What can hang from each mark:
gira: reke
reke: gira kirokop
vapa: bifaris
sene: dilil
dilil: sene
sulir: kirokop tozi
voga: tozi
kirokop: bifaris dilil sulir
bifaris: kirokop vapa
tozi: sulir

Known rows, with every way that one mark hangs from another:
vapa{bifaris{kirokop{dilil}}}: [ -1  11 -42 -47  26   0  16  -8  25   7  30   8  47  23 -15 -35 -19 -35
 -10  58 -17]
tozi{sulir{kirokop{bifaris dilil}}}: [ 19 -36   0 -23 -35 -51 -22 -13  26  44 -41 -23  26 -17 -25 -16 -16  26
 -12  -6 -19]
sulir{kirokop}: [  7  -3   9  -9  -9 -24  11  -3  23   6 -28  -2  15 -14 -11   3 -25  -7
 -19   1 -23]
kirokop{bifaris{vapa} dilil{sene} sulir{tozi}}: [-16 -47  12 -25  44 -37 -38  -2 -31  72 -14 -51  34   8   6 -60 -65  -4
  63  16 -48]
bifaris{kirokop}: [  5  -9 -35 -26   0  -7   1   1   3   0  13 -10  23  16 -15 -11 -10 -34
   4  28 -23]
kirokop{bifaris}: [  5  -4   5   8  12   3 -16 -21   7  11   6 -25  28   4   3   9 -16  -9
  23  -5  -2]
reke{gira kirokop{bifaris dilil{sene}}}: [ 61   0 -11  13  20  -4 -19  -4  14  10   3  33  29 -36 -33 -33   0 -14
  49  -1 -55]
voga{tozi{sulir}}: [ 11 -53  18 -33 -23 -31  -9  -3   8   9 -21 -14 -18   2  26  23  34  37
  30 -18  17]
vapa{bifaris{kirokop{dilil{sene} sulir}}}: [  0   6 -25 -50  36  -5  14 -11   0  19  33  -1  49  19 -12 -57 -31 -34
  13  62 -33]
gira{reke{kirokop{dilil}}}: [ 39 -12 -22   0 -25  17 -23  18  20 -12 -16  32 -11   1 -16 -17  26  29
   2  -6 -21]
sene{dilil}: [ -6  30  60   5   3 -15  -9  -3 -20  -6   8  -7  -1 -19 -16 -34  -5   6
  -1  -8 -14]
tozi{sulir{kirokop{dilil}}}: [ 17 -34  -3 -26 -40 -53 -15  -4  23  39 -42 -11  13 -20 -24 -22  -7  31
 -24  -5 -19]
kirokop{dilil}: [  5  -8 -21 -13   1 -23 -14   3  -6  30  -6  12   6   9 -22 -35 -19  -2
 -12 -20 -16]
gira{reke}: [ 10   0 -15  11 -35  19  -9  13  20 -16 -12   5 -20  17   6  20  21  23
   5   1  -6]
sulir{kirokop{dilil} tozi}: [  3 -55 -31 -32  -4 -72 -20   2  21  30 -71 -16  -8  -8 -19  -3 -39  -7
 -14   3 -24]
voga{tozi{sulir{kirokop{bifaris dilil}}}}: [ 19 -57  17 -40 -22 -50 -13 -11  21  25 -34 -18   1   0  13  13   9  29
  25 -28   0]
bifaris{kirokop vapa}: [-27   1 -21 -31  18   9  17  28  29  11  25 -20  41  18   0 -13  -8 -35
  -5  49 -28]
reke{gira kirokop{dilil{sene} sulir{tozi}}}: [ 59 -42 -18  -1  22 -33 -26  13 -16   8 -35  41   0 -34 -23 -49  -3   1
  56  27 -59]
sulir{kirokop{bifaris} tozi}: [  4 -52 -14 -18   4 -54 -18 -14  30  17 -64 -42   7 -11  -3  26 -38 -11
  11  15 -14]
tozi{sulir{kirokop}}: [ 13 -32   8 -20 -41 -42  -8  -5  26  24 -38 -16  10 -25 -15  -4   2  32
 -19   7 -11]
kirokop{bifaris{vapa} dilil sulir{tozi}}: [-10 -65 -11 -21  37 -46 -42   4 -16  60 -41 -32  33  20   8 -41 -58   1
  38  24 -27]

Rows:
[-26 -35 -24 -51  33 -28  -7  28 -10  49   7 -33  37  18  -4 -61 -42 -32
  27  52 -57]
bifaris{kirokop{dilil{sene} sulir{tozi}} vapa}
[-15 -59  11  -8  35 -24 -26   1  -9  28 -35 -44  27  11  28  -5 -41   1
  50  45  -9]
kirokop{bifaris{vapa} sulir{tozi}}
[  8 -32   5 -25 -28 -46 -18  -5  34  49 -36 -26  32 -18 -20 -18 -17  26
 -16   1 -21]
tozi{sulir{kirokop{bifaris{vapa} dilil}}}
[ 16 -52  23 -38 -27 -43  -4  -4  20  11 -34 -14 -10  -5  20  23  22  34
  20 -18   5]
voga{tozi{sulir{kirokop}}}
[ 71 -33 -18  14  22 -22 -31   2  -2   5 -32  49  32 -25 -23 -39 -12  -2
  48  21 -49]
reke{gira kirokop{bifaris dilil sulir}}
[ 28   0  -4   1  -8  30 -23  14  25   5   4   8  10  -3 -10 -21  14  22
  22  -5 -35]
gira{reke{kirokop{bifaris{vapa} dilil{sene}}}}
[ 66 -32 -21   8  14 -24 -18  16  -6  -4 -34  65  13 -28 -24 -44   2   3
  32  25 -45]
reke{gira kirokop{dilil sulir}}
[  8 -58 -27 -26   4 -70 -29 -11  28  38 -68 -33  12  -3 -18   3 -51 -14
   2   1 -26]
sulir{kirokop{bifaris dilil} tozi}
[-21 -19 -12 -32  25  -2  10  29   4  17  12 -17  45  20   8 -32 -24 -28
  12  66 -35]
bifaris{kirokop{sulir} vapa}
[ -8 -15  31 -15  42 -16 -24  -4 -33  70  14 -36  52   9   0 -74 -63  -7
  54   2 -55]
kirokop{bifaris{vapa} dilil{sene} sulir}
[ 65 -13 -26  15  15  -9 -22   0  24   0 -16  47  29 -28 -31 -19   3 -10
  33   7 -40]
reke{gira kirokop{bifaris dilil}}
[  6 -24  16 -28 -25 -41 -14  -7  27  55 -22 -36  33 -21 -21 -28 -18  22
  -5  -3 -32]
tozi{sulir{kirokop{bifaris{vapa} dilil{sene}}}}
[ 19 -55  25 -34 -22 -41  -7 -12  23  17 -33 -24   0  -3  19  25  17  30
  27 -21   5]
voga{tozi{sulir{kirokop{bifaris}}}}
[ 47   5  -2  10  31   6 -11   9  25  15   9  29  37 -35 -25 -35  -1 -15
  45   9 -58]
reke{gira kirokop{bifaris{vapa} dilil{sene}}}
[ 11 -22  20 -11  28 -28 -35 -23 -51  62   3 -29  41   9  -8 -74 -65  -7
  59 -13 -51]
kirokop{bifaris dilil{sene} sulir}
[  9 -53  22 -42 -17 -43  -8  -1  30  30 -30 -22   7   2  18  13   9  29
  21 -20  -2]
voga{tozi{sulir{kirokop{bifaris{vapa} dilil}}}}
[ -3   8  22 -18  15 -24   1  -6  26  51  -5 -28  49 -10 -18 -32 -53 -19
   2 -14 -53]
sulir{kirokop{bifaris{vapa} dilil{sene}}}
[ 32 -20   0   6  -7  27 -22  16  18 -13 -18  11  11   1   6  -8  15  30
  29  20 -21]
gira{reke{kirokop{bifaris{vapa} sulir}}}
